What can hang from each mark:
Q309: Q25 Q455
Q310: Q25
Q455: Q826
Q67: Q25
Q826: Q455
Q808: Q25
Q25: Q67 Q86 Q310 Q808
Q579: Q25
Q658: Q25
Q86: Q25 Q630

Each row was made from one small tree. The marks that hang from a mark follow it in brackets, in the order of their numbers. Every link used is in the known rows. Write each row's tree.
Known rows:
Q310[Q25[Q67 Q86 Q808]]: [-1.943  2.907  3.395  4.503 -1.113  3.124  1.089 -2.620  0.546 -3.671
 -2.017  0.596  0.173  0.443  1.528 -1.406  4.487  0.652  1.486]
Q310[Q25[Q67 Q86]]: [-2.639  0.648  2.534  2.209 -2.271  1.763  0.710 -3.329  0.505 -1.875
 -2.659 -0.027 -0.186 -0.452  1.803 -0.841  5.257 -0.564  0.295]
Q67[Q25[Q86 Q808]]: [-2.023 -0.393  2.500  1.419 -1.105  2.045 -1.214 -0.125 -0.973 -2.636
 -2.432  3.414 -1.171  3.355  3.638 -0.098  1.694  0.074 -1.541]
Q67[Q25]: [-5.037 -2.868  0.281 -3.093 -2.100  0.085 -2.857 -1.177 -0.228 -0.591
 -3.884  1.194 -2.755  2.959  4.281  2.076  4.093 -1.756 -3.400]
Q309[Q455]: [-3.938  0.252 -0.059 -4.596 -0.822 -0.799 -3.060 -0.504  0.356 -0.361
  0.515 -0.601 -3.254  0.960 -1.337  6.150  1.565 -2.703 -1.336]
Q658[Q25[Q86 Q310]]: [-4.384 -2.329  0.988 -2.759 -0.900  1.582  0.986 -1.773  1.183 -0.472
 -1.926 -2.279  2.164  1.308  2.453 -0.036  1.097 -1.408 -3.740]
Q579[Q25[Q808]]: [-8.169  3.510 -0.144 -1.194 -0.919  0.684 -3.216 -0.704  1.683 -1.691
 -2.858  0.019 -1.988  3.605  0.345  3.626  5.348  0.494  0.351]
Q310[Q25[Q67 Q86[Q630] Q808]]: [-0.197  3.245  3.538  4.702 -0.099  3.434  0.660 -2.191  0.101 -3.403
 -1.266  1.164 -0.584  1.227  1.156 -2.151  2.752 -1.034  1.312]
Q658[Q25[Q67 Q86 Q310]]: [-2.601 -1.363  2.597 -0.567 -1.129  2.072  3.866 -1.740  2.074 -1.316
 -0.944 -1.915  2.228 -0.271  2.325 -1.070  1.495 -1.251 -3.049]
Q309[Q25[Q67 Q86[Q630] Q310] Q455]: [-1.782  0.564  3.476 -0.601  1.922  0.038  0.132  0.024  0.487 -0.529
  5.464  1.236 -2.759 -0.954 -1.314  3.866 -0.486  1.321  0.438]
Q808[Q25[Q67 Q86 Q310]]: [-2.748 -2.322  2.198 -1.037  1.228 -0.138  0.201 -0.023  0.809 -2.761
 -0.390  3.509  2.263 -1.123  2.265  1.055  1.793  1.165 -1.108]
Q826[Q455]: [-5.151  0.694 -1.499 -6.036  1.165 -0.299 -3.166 -2.179 -0.284 -2.195
 -2.827  1.934 -4.025  2.242 -0.142  5.931  0.041 -4.235 -2.282]
Q25[Q86 Q808]: [-0.078  5.523  3.695  1.548 -0.523  4.422  1.074 -0.121  0.316 -3.736
 -0.652  3.687  1.082  1.827 -0.857  0.548 -0.936 -0.371  0.741]
Q86[Q25 Q630]: [-0.731  1.222  0.500 -4.429 -2.411 -0.139 -5.392 -1.586 -0.014  2.296
 -1.935  0.380 -4.789  5.970  1.368  1.657 -3.226 -5.355 -2.289]
Q808[Q25[Q67 Q310]]: [-5.044 -2.512  0.835 -3.165  1.384 -0.755 -0.932 -0.218  1.691 -2.636
 -1.221  2.068  1.082 -0.493  2.571  2.439  3.565  0.574 -1.777]
Q579[Q25[Q67]]: [-7.096  2.221  0.734 -1.341 -2.357  0.011 -0.564 -1.260  2.495 -0.671
 -2.551 -0.086 -2.244  1.048  0.533  3.335  6.428 -0.632 -0.135]
Q309[Q25[Q67 Q310] Q455]: [-5.861  0.094  2.091 -2.849  1.163 -0.941 -0.767 -0.686  1.786 -0.753
  3.743 -0.660 -3.346 -1.001 -0.610  5.848  2.827  2.321 -0.042]
Q309[Q25[Q67 Q86 Q808] Q455[Q826]]: [-2.480  3.412  4.993  0.729 -0.560  3.464 -0.430 -0.118  3.040 -3.220
  3.515  0.764 -3.589  0.662 -3.103  5.121  2.586  3.905  3.346]
Q67[Q25[Q86[Q630] Q310 Q808]]: [-1.310 -0.987  2.237  2.187  2.722  2.232 -0.400  0.594 -1.495 -2.856
 -0.247  4.474  0.059  3.072  4.454 -1.470 -2.286 -0.697 -2.551]
Q658[Q25]: [-5.800 -1.550 -0.065 -5.514 -3.452  0.989 -1.632 -2.411  2.068  0.200
 -4.250 -4.353 -0.943  2.951  1.396  2.160  5.047 -2.934 -3.556]

Write each row's tree:
[-3.655 -3.475  1.277 -0.362  0.543  0.560 -0.242 -0.434 -1.106 -1.383
 -1.559  3.282  0.316  1.279  5.181 -0.185  0.122 -0.265 -3.583]  Q67[Q25[Q86 Q310]]
[-3.035 -1.320  2.138  1.972  1.714  1.829  0.107  0.157 -0.992 -3.105
 -0.947  4.064  0.786  2.343  4.973 -0.831 -0.522  0.946 -2.417]  Q67[Q25[Q86 Q310 Q808]]
[-1.405  4.413  3.236  2.409  3.418  4.337  3.065  0.351  0.197 -4.506
  1.464  4.452  3.905  0.315  1.000 -0.546 -4.131  0.851 -0.442]  Q25[Q86 Q310 Q808]
[ 3.679  6.056  5.678  5.702  4.621  5.480  6.546  1.241  0.935 -5.190
  3.839  5.845  3.148 -0.847  0.290 -2.911 -6.040 -1.362  0.258]  Q25[Q67 Q86[Q630] Q310 Q808]
[-3.039  2.701  2.122  0.963 -1.495  0.877  0.252 -0.557  1.247 -0.468
 -0.887  1.890 -1.690  1.226 -0.157  1.281  2.951 -1.596  0.288]  Q579[Q25[Q67 Q86[Q630]]]
[ 2.813  2.867  4.441  2.486  2.918  3.660  6.012  0.292  0.807 -2.627
  2.905  4.882  2.584 -2.318  0.746 -1.934 -5.005 -3.060 -1.367]  Q25[Q67 Q86[Q630] Q310]
[ 1.027  2.107  2.079 -2.199 -2.622  0.373 -2.538 -1.454  0.962  1.558
 -1.016  0.849 -4.488  4.382  1.353  0.550 -2.816 -5.251 -1.652]  Q86[Q25[Q67] Q630]
[-1.147  2.657  4.368  1.799  3.179  1.297  0.461  0.640  0.629 -2.282
  6.019  2.034 -2.325 -0.026 -1.620  3.104 -1.415  2.482  1.561]  Q309[Q25[Q67 Q86[Q630] Q310 Q808] Q455]
[-0.866  0.947  2.738  2.509 -1.161  2.149  0.301 -2.867 -0.031 -1.535
 -1.913  0.502 -0.884  0.249  1.385 -1.418  3.529 -2.208  0.163]  Q310[Q25[Q67 Q86[Q630]]]
[-1.028 -2.085  2.300 -0.883  2.299  0.205 -0.247  0.512  0.390 -2.396
  0.427  4.057  1.732 -0.322  1.940  0.408  0.032 -0.522 -1.370]  Q808[Q25[Q67 Q86[Q630] Q310]]
[ 0.672  1.910  3.817  1.304 -1.743  3.825  2.310 -0.899  1.755 -2.179
 -1.110 -1.200  0.186  2.380  0.386 -1.616  1.262 -2.566 -1.262]  Q658[Q25[Q67 Q86[Q630] Q808]]
[-4.292  2.720  2.094  2.422 -0.967  2.431 -0.174 -2.907  1.403 -3.571
 -2.944 -0.979 -1.091  1.173  1.759 -0.117  6.325  0.015  0.857]  Q310[Q25[Q67 Q808]]
[ 0.344  2.583  4.334  2.231  1.532  3.145  6.759 -0.373  1.502 -3.060
  1.937  4.149  3.529 -3.395  1.258 -1.021 -2.485 -0.661 -1.185]  Q25[Q67 Q86 Q310]
[-0.417 -0.231  2.483  1.563 -0.065  2.423 -1.745  0.274 -1.484 -2.182
 -1.683  3.839 -1.808  4.125  3.243 -0.694 -0.040 -1.578 -1.779]  Q67[Q25[Q86[Q630] Q808]]
[-1.958 -2.151  0.955 -3.548 -0.338 -0.173 -4.470  0.088 -0.495 -1.055
 -2.002  2.946 -0.226  2.298  0.772  2.215  1.902 -1.519 -1.175]  Q808[Q25[Q86[Q630]]]
[-0.962  2.601  1.101 -1.442  1.556  1.020 -3.717 -0.573  0.054 -0.076
  0.115  1.660 -2.543  5.857  2.424  0.084 -6.236 -3.238 -2.066]  Q86[Q25[Q310 Q808] Q630]
[-5.625  1.561  1.703  1.371  0.249  0.363  2.070 -0.680  1.641 -1.411
 -0.190  2.003  0.905 -0.541  1.515  1.069  2.399  0.949 -0.297]  Q579[Q25[Q67 Q86 Q310]]
[ 1.238  5.594  5.510  5.544  3.068  5.015  7.134  0.624  1.567 -5.707
  2.847  5.097  4.058 -1.921  0.903 -1.997 -3.632  1.066  0.523]  Q25[Q67 Q86 Q310 Q808]
[-5.286 -1.504  0.852 -0.127  1.820  1.233 -1.148 -0.107 -0.197 -3.046
 -1.836  2.455 -0.406  2.912  5.280  0.502  1.125  0.278 -3.028]  Q67[Q25[Q310 Q808]]
[ 0.195  1.354  1.757 -1.672  0.162  0.276 -1.175 -1.106  0.924  0.894
  0.455  1.471 -2.662  3.380  2.573 -0.199 -5.063 -4.325 -2.488]  Q86[Q25[Q67 Q310] Q630]
